Each row was made from one small tree. Brackets hold a mark, then the marks that hang from it, in the order of their numbers. Every link used is in the known rows. Write each row's tree.
Known rows
(k_136 (k_190 k_87 k_274)): [-10 -12 -12 -28  22 -37  17  14 -42 -19  46  18  20  -1  18   5  -8  21
  17  28 -25]
(k_274 (k_190 k_87 (k_876 k_677))): [ 13 -12  12 -25  16   7 -14  31 -10  14  31   8  25   8 -10  17  22  14
  14  53   8]
(k_974 (k_87 k_49 (k_190 k_136 k_274))): [-17 -12 -36 -49 -20   9   9  32 -56 -15  42   8  52 -16  39  16 -39 -21
  19 -24  14]
(k_974 k_87): [  3  14  -7   0 -10  14  14   3 -12 -12  13   1 -15 -10  -3   8   3  -2
   4   5  11]
(k_190 k_136 k_274): [-22 -17 -17 -35  -8 -28  16   7 -31 -13  38  17  55 -10  15  23 -23  -4
 -17  -5 -33]
(k_87 (k_49 k_621) (k_190 k_876)): [ 19 -14 -20 -10  -5  51 -17  40 -26  25   2  -1  17  27  58  -1 -16   8
  32   0  20]
(k_87 k_190): [-11   7 -12  -9 -11  13 -13   5 -18  -5 -14 -19  -8  -6  19  -7  -3  -8
  17 -21  19]
(k_876 (k_190 k_87 k_136)): [ -6  18  -3 -25   4 -12  25  -3 -10 -30  23  -9  31  17   6  17  -3   6
   6 -11   2]
(k_190 k_274 k_876): [ -2 -22 -19 -28  -9  -2   0  20  -3  -9  38  18  52  14  17  31 -14  16
  -6  25 -17]
(k_190 k_136 k_274 (k_876 k_677)): [ -1 -23  -5 -53 -24 -24 -12  23  -6  13  36  14  83   1   5  39  -5  15
 -25  18 -24]
(k_18 k_621): [ 14  -3  -6  13 -10 -10  -8  -7  14   6  -3  -5 -22   2  12   6 -10   9
 -10 -12 -10]
(k_190 (k_87 k_49) k_136 k_876): [ 11 -23 -27 -37  11  -3   8  17 -11  -1  58  34  84  26  12  39 -40  -1
   9   7   2]
(k_87 (k_49 k_621)): [ 15  -6  -7   7  14  24   4  26 -20  27  -2   1  -6  13  35 -17 -13   5
  16   4   7]
(k_876 (k_190 k_136 k_274) k_677): [ -9   2  15 -46 -21 -26  -1  19  -1  -2   6 -20  46   1  12   8  17  10
 -12  -8 -12]
(k_876 (k_190 k_87 k_274) k_677): [ -9  18   6 -38   7 -21  10  27   2 -27   8 -42  27  11   8  -8  15  35
   4  23  20]
(k_49 k_621): [  4   9  -3  11   2  15  10   8 -30  12  -5  -5 -19   3  23  -7   6  11
   2   8  -7]
(k_87 (k_190 k_876)): [  3  -5 -17 -16 -21  29 -21  16  -9   0   1  -3  18  15  23  18  -3   2
  15 -11  15]
(k_274 (k_190 k_876)): [ 15 -28  10  -9   6  23 -13  20  -4  12  23  30  19  10   3  17  15  -5
  18  34 -17]
(k_274 (k_190 k_87 k_136 k_876)): [ -1 -24  -7 -34  11   1  11  12 -42  -3  68  39  55   9   3  42  -8  -9
  10  33 -24]
(k_274 k_190): [  0 -18  15  -2  17  10  -6  14 -17   8  12  15  -9  -8   3  -6  13 -14
  15  21 -14]

Which tree is each row?
[-14 -12 -33 -35  19 -12  35  27 -68  -8  56  11  61   8  46  14 -44  11
   3  17 -18]
(k_190 (k_87 (k_49 k_621)) k_136 k_274)
[  9 -19   2 -46   8 -36  -9  31 -22   0  44  15  45  10  11  20   7  40
  12  46 -14]
(k_136 (k_190 k_87 k_274 (k_876 k_677)))
[ 18 -33  -5 -19  35  21  -4  40 -12   6  52  31  43  22  13  14 -16  -4
  34  42  10]
(k_274 (k_190 (k_87 k_49) k_876))
[ 11 -37 -12 -36  25   9   6  31 -28   6  73  46  76  16  16  32 -28 -17
  24  27 -10]
(k_274 (k_190 (k_87 k_49) k_136 k_876))
[ -6 -32 -36 -54  10 -14  20  29 -30 -14  80  31 110  20  25  42 -54   6
   2  20 -14]
(k_190 (k_87 k_49) k_136 k_274 k_876)
[  1 -29 -11 -32  32 -34  11  30 -34 -11  48  26  39   6  32  -8 -26  10
  34  23 -10]
(k_136 (k_190 (k_87 k_49) k_274))
[  2 -24 -15 -37  14 -29  13  19 -34 -15  65  35  48  13  23  26  -8  28
  16  40 -27]
(k_136 (k_190 k_87 k_274 k_876))
[ 15 -32  15 -40  -9 -27 -26  32  -4  23  22  23  33   4  13  11  18  27
   4  30 -24]
(k_136 (k_190 k_274 (k_876 k_677)))
[-28 -11 -26 -45 -25 -12   1  11 -51 -18  25   0  49 -14  31  17 -25  -9
   0 -25 -15]
(k_87 (k_190 k_136 k_274))
[  8 -34   5 -25  -4   6  -5  14 -23  15  45  45  47   2   7  37   3 -18
   6  19 -31]
(k_274 (k_190 k_136 k_876))
[  9  -3  -1 -28 -25  16 -39  25   4  19 -20 -19  16   9  11   9  15  11
   6  -1  31]
(k_87 (k_190 (k_876 k_677)))
[ -6 -28 -24 -42 -20 -17   7  14 -25  -4  57  33  83   8  17  45 -23   3
 -17   9 -37]
(k_190 k_136 k_274 k_876)
[-11 -18 -16 -60 -37  -8 -27  31 -31  10  22  -5  69  -1  26  33  -7   5
  -7  -4  -4]
(k_87 (k_190 k_136 k_274 (k_876 k_677)))
[ 16  -7 -25 -22 -20  49 -14  37 -10   1  20   4  21  10  31  12 -17  -8
  40  -5  40]
(k_974 (k_87 k_49 (k_190 k_876)))
[-13 -13  -3 -27  23 -13  19   2 -53 -11  53  25  31  -8  -1  20  -6 -15
   7  20 -20]
(k_274 (k_190 k_87 k_136))
[-20   9 -14 -43   4 -25  30   7 -30 -44  41  -9  61   9  18  21 -12  13
   2   0 -13]
(k_876 (k_190 k_87 k_136 k_274))
[ 18 -13  -4 -20  15 -14   2   7 -20  -4  41  35  21  17   9  21   3  22
  26  29  -9]
(k_136 (k_190 k_87 k_876))
[ 19 -23  -6  -9  35  37   8  45 -45  19  45  26  23  25  38   3 -12   8
  40  54  -1]
(k_274 (k_190 (k_87 (k_49 k_621)) k_876))
[-29  -5 -27 -42   6 -38  32   3 -50 -30  62  11  62  -5  11  33 -33   3
 -14  10 -23]
(k_190 k_87 k_136 k_274)
[ -9 -12 -20 -60  -6 -33   5  19 -26  -4  56   9  88   8   1  49 -17  24
 -19  31 -13]
(k_190 k_87 k_136 k_274 (k_876 k_677))
